Known rows, with every step that occurs:
y > h > m: -30.5, 6.9, 14.7, -14.1, -20.6, -37.7, -4.1, 2.4, 19.1, 21.9, 20.8, 0.2, 7.5, -3.1, -31.9, -10.7, -15.1, 1.0
d > y > h > f > m: -1.8, 18.9, 6.3, 2.0, -10.0, 0.3, -5.6, -9.8, -5.3, 17.8, -0.4, 3.1, -5.9, -36.6, -26.0, -24.7, -16.7, 7.0
y > f: -1.7, 13.8, 14.3, -8.1, -19.1, -19.5, 19.1, 20.8, -1.6, 40.5, 6.3, 25.2, -13.6, 1.0, 6.8, 7.6, -2.1, 3.3
h > m > f: -18.2, 36.1, 2.8, -9.6, -7.6, -58.8, 9.5, 6.1, 35.0, 12.2, 8.5, -6.4, -8.3, 18.9, -4.0, -26.7, -21.3, -6.1
y > d: -6.4, 11.9, 24.3, -10.9, -5.3, -43.3, 0.7, 27.6, 2.2, 31.1, 23.2, 6.8, -0.7, 10.5, -23.7, -0.5, -9.1, 9.2
y > f > h > m: -2.5, -3.9, -6.1, -7.3, -5.8, -31.0, -3.1, 35.3, 15.3, 32.0, 23.6, -8.6, 1.3, -31.1, -27.0, -9.6, -15.6, -1.0
j > y > h > f: -19.7, 26.6, 15.8, 8.2, -17.3, -14.6, -10.5, -26.0, -30.9, 11.8, 7.1, 19.3, -13.3, 2.2, -10.3, 9.2, -22.7, 2.3
y > d > f > m > h: 2.2, 9.2, 23.8, -17.5, -20.1, -29.1, -13.8, -3.8, -6.8, 7.4, 4.6, 2.2, 13.4, -26.3, -13.3, -22.4, -44.2, 21.5
y > h > m > f: -22.3, 28.1, -0.5, -16.0, -24.0, -41.4, -7.3, -0.3, 26.0, 15.0, 5.9, 2.0, -8.2, -1.9, -36.9, -12.3, -31.7, -3.3
h > y: -14.2, 5.3, 15.1, 6.0, 0.6, -33.5, 18.8, -6.2, 12.8, 11.1, 26.3, 3.5, -0.1, 22.8, 35.7, -14.6, 19.3, 8.4
f > d: -17.3, -2.1, 26.8, 0.3, -5.3, -35.3, -7.5, 4.2, -18.0, 25.0, 19.7, 9.7, 13.1, 7.2, 10.4, 1.7, 4.5, 8.9
h > m: -25.4, 14.2, 18.7, -7.9, -4.3, -56.2, 12.0, 9.7, 29.1, 19.1, 23.4, -8.0, 6.1, 17.0, -0.1, -26.0, -5.2, -2.8
y > h: -21.2, 7.6, 28.1, -18.8, -25.8, -20.1, 0.5, 2.3, -10.8, 26.1, 15.3, 22.3, 3.3, -4.2, -20.7, 6.1, -0.4, 8.4
h > f > y: -8.2, 39.2, 14.5, 17.3, 13.6, -24.9, -8.1, -3.9, -2.0, 18.6, 19.4, -0.8, -19.5, 17.2, 33.1, -8.0, -3.0, -11.3
d > f: -4.2, 25.7, 32.8, -18.7, -12.7, -26.6, 8.6, -16.6, 3.0, 7.4, 5.6, 4.6, -5.5, 14.4, 26.0, -22.7, 3.4, -0.8
j > y > f > h > m: -8.0, -3.6, -11.9, 5.8, -4.1, -21.1, 0.3, 15.4, -10.1, 14.4, 25.8, -6.4, 3.9, -25.9, -17.0, -2.1, -28.4, -4.1
j > y > d > f > h: 7.3, 5.2, 11.4, -7.1, 1.8, -16.1, -23.1, -4.4, -31.8, -6.6, 24.6, -10.7, 6.1, -17.6, -20.6, -7.2, -27.8, 4.1
j > y > f > m: -5.6, 0.4, 3.5, 13.6, -20.5, -7.8, 18.1, 11.4, -32.4, 26.3, 6.4, 19.8, -0.2, -17.9, -9.0, 8.9, -18.3, -4.3
j > y > d > f > m > h: -2.4, 8.6, 15.8, -4.8, -19.0, -20.4, -11.2, -24.6, -31.4, -9.8, 7.5, 4.8, 16.4, -22.4, -3.7, -14.5, -57.7, 17.6
d > y: -6.1, 20.9, 19.6, -14.1, 1.0, -15.9, 29.6, -8.0, 5.3, 7.2, 14.0, 6.1, 0.2, 4.6, 31.9, -28.9, 8.0, 10.2

Rows:
-8.1, 2.1, 10.6, -3.8, -5.8, -38.5, 0.6, -6.6, 11.0, 7.5, 28.3, 7.9, 8.9, 4.8, 21.7, -7.9, -24.1, 32.1 -> m > h > y > d
-8.1, 22.0, 22.8, 11.2, -5.1, -40.1, -0.3, 13.7, -4.0, 31.1, 4.8, 1.7, -5.5, -4.8, -12.0, -18.4, -5.7, -1.1 -> h > f > m
17.1, 2.2, -4.9, -14.3, 0.4, 10.1, 13.2, 17.9, -8.4, 20.5, 15.5, 6.2, -4.2, -42.4, 4.0, -12.0, -2.6, 11.4 -> d > y > f > h
9.6, 10.3, 9.0, -1.5, 2.5, -27.3, -6.7, -11.5, 21.6, 4.2, 18.7, -12.9, -8.7, 16.2, 15.7, -20.7, -7.5, 6.1 -> h > y > d > f
-0.9, 21.6, 12.3, -15.6, -4.4, -35.7, -3.1, 19.3, -9.3, 12.4, 14.7, 4.8, -3.7, -13.7, -14.7, -9.8, -5.5, 6.4 -> m > f > h
-14.2, 37.0, 28.0, -5.6, -12.0, -41.5, 3.4, -15.6, -3.2, 13.4, 4.0, 19.5, -5.9, 5.3, 31.4, -14.1, -22.9, 23.1 -> m > h > f
9.3, 17.1, 0.8, -11.1, -7.7, 3.7, 31.3, 5.0, 6.5, 25.0, 3.0, 16.9, -15.5, -9.9, 25.8, -13.0, -3.1, 7.4 -> d > y > f
-6.8, -10.6, 9.8, 3.3, 8.4, -28.4, 1.3, 6.5, -0.7, 7.8, 39.4, -7.0, 10.3, -9.2, 14.6, -14.6, 19.4, 12.1 -> f > h > y
-3.1, 31.3, 9.6, -7.3, -7.8, -1.2, -1.0, -21.6, 1.8, 13.6, 0.9, 9.0, -17.2, -14.0, 0.7, -18.1, -12.4, 9.2 -> d > y > h > f
-3.1, 17.4, -2.6, -11.7, -13.0, 2.0, -14.5, -24.2, -12.3, 5.5, -1.4, 13.5, -2.8, -23.2, -7.7, -5.5, -23.2, 12.9 -> m > f > d > y > h
-28.2, 11.5, -11.7, 8.3, -17.5, -28.9, -29.2, -28.5, -13.5, -1.1, 9.1, 0.4, 5.5, -6.6, -28.0, 6.2, -48.2, -4.1 -> j > y > h > m > f > d
4.9, 12.0, 11.5, -10.5, -8.0, -26.3, -8.5, -30.6, 14.4, -9.1, 14.5, -1.6, 1.3, 3.1, 36.0, -22.2, -29.4, 26.9 -> m > h > y > d > f
-7.3, 23.3, -13.8, -1.4, 7.4, -33.7, -2.4, -16.3, 25.9, -2.2, 5.7, -17.0, 0.9, -2.1, 14.5, -37.4, -27.4, 2.0 -> h > m > f > d > y
1.5, -14.7, -6.8, 19.0, -5.4, -12.0, -4.3, -0.6, -2.0, 29.9, 16.7, 10.1, -3.2, -1.4, 28.7, 12.7, 3.7, 8.3 -> h > y > f > d
6.1, 20.7, 25.0, -17.2, -8.1, -31.7, -7.8, 2.3, 6.4, 16.3, 10.0, -2.0, -7.7, 9.8, -8.5, -14.7, -15.8, 4.0 -> y > d > f
-9.8, 19.2, 13.1, -1.4, -9.1, -38.2, -9.8, -1.2, -10.9, 17.2, 4.0, 12.4, -2.5, 9.8, 4.7, 0.3, -12.0, 5.1 -> m > f > d
11.1, -2.3, 4.7, 8.3, 0.1, -26.3, -11.8, -0.5, 14.6, 8.5, 17.4, -20.0, 1.7, -7.8, -10.1, -25.8, -11.7, 2.7 -> h > y > d > f > m
-10.2, 16.8, 21.6, 15.2, 3.0, -39.8, -20.3, -3.1, -12.4, 27.4, 8.2, 4.8, -5.1, 9.6, 12.5, -1.8, -4.1, 6.3 -> h > f > d
-7.5, -4.2, 3.0, 15.6, -13.2, -6.7, -2.6, -5.3, -41.7, 23.9, 8.9, 22.8, 0.2, -3.2, 14.5, 24.9, -18.1, 2.3 -> j > y > f > d
1.7, 33.9, 7.6, 18.2, 17.6, -30.2, -26.1, 14.3, 1.9, 27.6, 24.9, -7.4, -20.5, 11.3, -1.7, 0.6, -21.4, -7.8 -> h > f > y > d
-13.3, 11.9, 16.8, 2.4, -3.1, -33.4, 3.6, 5.8, -22.6, 14.9, 25.0, 9.2, 2.9, 13.8, -13.7, 6.2, -22.4, 5.7 -> j > y > d
-19.6, 10.5, 18.1, -4.1, -10.1, -3.2, -11.1, -5.5, -14.8, 17.4, 27.7, 13.9, -0.9, -4.8, -0.1, 11.1, -3.3, -5.8 -> f > y > h
2.1, 3.2, -2.0, 7.5, -10.5, -14.4, 20.9, 5.3, 14.2, 28.5, 14.4, 13.8, -14.1, 8.0, 29.9, 1.9, 7.8, 5.0 -> h > y > f
-5.7, 14.6, 12.6, 4.0, 11.3, -26.0, -11.7, 20.4, -3.0, 24.8, 35.8, -1.9, -2.8, 8.8, -1.4, 5.2, -12.4, -4.2 -> f > y > d
-20.0, 4.8, 31.3, -11.2, -22.3, -35.6, 12.3, 2.4, -15.5, 15.3, 12.6, 18.4, 23.3, -19.4, 7.1, -16.5, -18.7, 22.6 -> f > m > h
-10.4, 12.6, 15.3, -21.2, -14.5, 2.7, 13.8, -14.5, -4.0, 10.4, 12.9, 16.1, 0.9, -16.0, -1.3, -13.9, -1.9, 12.6 -> d > y > h
